Each row comes from the steps of one walk. Every step used is in the known rows, and no mark comes twice. Write the walk behind each row, first mark first.
In the rows, 128 means zero.
Known rows:
d > l: [135 143 102 115 112 196 154 174 140 114 133  95 116 110  91 169 121 100
 101 177 112 137 142 134 132]
k > t > l > m: [129 132 144 111 121 220 194 122 166 145 144 107 121 120 106 167 162 118
 154 155  98 166 125 150 130]
c > n > w > k > t: [168 150 113 164 129 118  78 161 110 138 116 103  49 121 143 138  65 140
  65  98 136 157 137 122 170]
c > n > w > k > d > l > m: [150 167 118 149 109 141  63 155 116 132  89  90  60 118 122 142  70 132
  70 109 116 143 142 130 119]
m > l > d: [150 147 151 104 114 186 184 170 155 106 135 103 104 150 105 188 176 130
 105 193 112 143 110 123 107]
z > l > d: [131 150 148  91 100 188 175 120 147 113 140 110 134 121 113 168 183 132
 117 156 110 114 133 136 110]
w > k: [148 140 129 113 126 154 121 182 128 125 135 131 108  94 107 165  99 124
  99 152 151 136 149 160 175]
m > l > d > k: [128 144 139 101 107 202 201 165 138 115 122  91 114 157 114 188 150 130
 104 208 104 154 123 125  99]
d > k > w > n: [106 133  98 145 119 208 151 117 123 177 130 100 104 151 100 143 106 117
  92 162 140 177 177 142 166]
c > n > w > k: [175 159 112 156 117 110  50 178 107 129 117 107  49 123 129 146  71 138
  51 108 141 136 130 121 163]
z > l > d > k > w > n: [104 143 131 113  99 199 176  85 134 146 124  88 134 131 113 151 162 139
 116 153 116 149 164 139 115]
z > l > d > k: [109 148 135  86  92 202 192 117 129 123 127  98 143 126 123 168 156 130
 116 168 101 127 145 137 102]
c > n > w > k > z: [166 150 105 156 123 122  74 167 109 137 108  94  52 113 134 132  72 123
  56 102 130 148 131 125 164]
c > n: [165 154 110 137 119 152  86 163 124 136 145 120  69 155 102 149 123 120
  67 143 123 131 138 115 153]
t > k: [120 114 120  89 139 178 184 172 137 145 166 106 102 139 102 159 122 102
 114 165 108 112 130 144 145]
d > k > w: [101 130 108 126 124 213 183 128 112 154 134 107 111 155 108 157  99 110
  94 167 137 168 173 140 159]
z > l > d > k > w: [100 142 139  97 102 202 202  93 125 127 128  96 139 135 120 162 155 134
 117 157 114 142 161 139 110]
c > n > w > k > t > l: [171 152 113 153 122 119  78 162 116 134 122  89  57 108 135 141  79 146
  77  98 122 160 130 126 162]
z > l: [138 153 134 107 106 179 153 139 138 112 155 107 128 115 113 163 172 116
 105 158 118 119 146 133 144]
d > l > z: [127 133 102 113 126 193 176 142 153 103 117  85 116 150  85 157 122  90
 114 183  95 144 133 141 121]
k > w: [131 133 129 136 140 190 161 126 135 142 158 126  93 149  93 156 140 114
  95 138 156 154 161 138 176]
k > w > n > c: [143 148 118 172 130 174  88 104 148 170 144 115  66 147  84 123 120 130
  79 127 156 163 157 127 184]
c > n > w > k > d: [167 165 115 153 122 125  59 167 114 137 114 105  48 120 131 132  71 138
  51  89 129 136 138 127 160]

Write each row's walk:
[127 146 126  75  95 216 182 151 144 137 138  93 132 117  93 177 152 131
 126 174  87 139 115 150 104] -> t > l > d > k
[ 94 129  99 102 108 222 212 126 119 144 118  77 140 115 129 143 122  87
 108 170  90 158 159 144 137] -> d > k > z > l
[137 124 130 126 144 166 164 156 134 136 133 126 111  92 128 152  90 127
 119 136 144 167 160 163 183] -> w > k > t
[156 153 120 140 111 122  93 138 110 128  99  83  69 108 142 134  95 138
  71  97 118 142 132 125 135] -> c > n > w > k > z > l > d
[100 105 117  81 140 189 227 134 135 143 152  72 124 113 118 137 144  85
 131 152  82 126 143 148 135] -> t > k > z > l
[163 152 124 140 119 135  97 191 122 125 120 114  76  92 132 163  75 131
  71 120 153 132 119 144 174] -> n > w > k
[116 146 112 107 134 221 187 127 162 123 118  92 111 138  90 131 125  92
 110 140  77 139 148 151 119] -> k > d > l > z
[110 141 121 129 106 206 149 100 136 170 112 107  96 157 103 142 102 139
  94 153 125 159 146 136 123] -> l > d > k > w > n > c
[123 156 156 102  91 197 149 116 147 117 133 113 135 132 106 179 185 113
 127 177 114 118 138 138 106] -> z > l > m
[176 163 107 158 113 132  64 171 119 135 130 107  45 147 123 147  97 128
  48 117 128 130 117 107 155] -> c > n > w
[ 98 121 112  82 141 205 205 157 144 145 147  81 109 119  98 138 110  97
 120 144  75 118 153 153 119] -> t > k > d > l
[123 139 134 126 114 200 185 134 143 138 119  81 104 162 104 171 155 139
 105 193 118 178 142 126 112] -> m > l > d > k > w > n
[ 88 124 127  80 132 217 202 143 148 149 133  84 113 130  94 148 118  95
 133 156  73 118 148 156  95] -> t > k > d > l > m
[ 93 115 113  80 151 203 220 135 151 138 138  75 109 145  94 131 110  91
 127 148  64 123 146 155 112] -> t > k > d > l > z
[104 123 104 122 126 221 210 138 126 158 131 106 118 139 133 153  89 108
 111 167 109 173 157 142 155] -> d > k > t
[140 143 131 123 114 151 146 149 127 124  98  88  98  73 146 148 100 126
  92 107 127 141 120 149 145] -> n > w > k > z > l > d
[114 137 123  91 102 217 190 145 135 145 120 118 122 146 111 173 120 124
 105 175 110 135 127 144 109] -> l > d > k
[154 139 125 149 132 144 130 171 128 133 117 111  77  89 148 153  69 133
  89 107 147 156 125 144 180] -> n > w > k > t
[145 159 118 135 122 159 113 180 128 125 104  94  82  74 129 146  65 125
  76 102 126 137 136 150 154] -> n > w > k > d > l
[137 127 141 103 133 174 179 145 144 134 131 110 123  77 118 160 114 143
 142 134 121 168 142 170 152] -> w > k > t > l > d
[135 128 137 102 128 212 213 126 165 143 150 104 120 111 113 159 160 133
 146 140  93 163 120 149 132] -> k > t > l > d
[102 126 116  91 109 232 218 130 137 153 107 102 127 134 118 156 122 105
 111 167  97 150 130 149 109] -> l > d > k > z
[159 165 105 152 119 129  66 168 110 128 103  87  54 107 126 132  61 134
  56  96 118 141 145 126 145] -> c > n > w > k > d > l
[166 151 123 143 118 125  92 149 120 136 112  91  60 111 136 144  86 156
  84  97 116 155 121 129 140] -> c > n > w > k > t > l > d
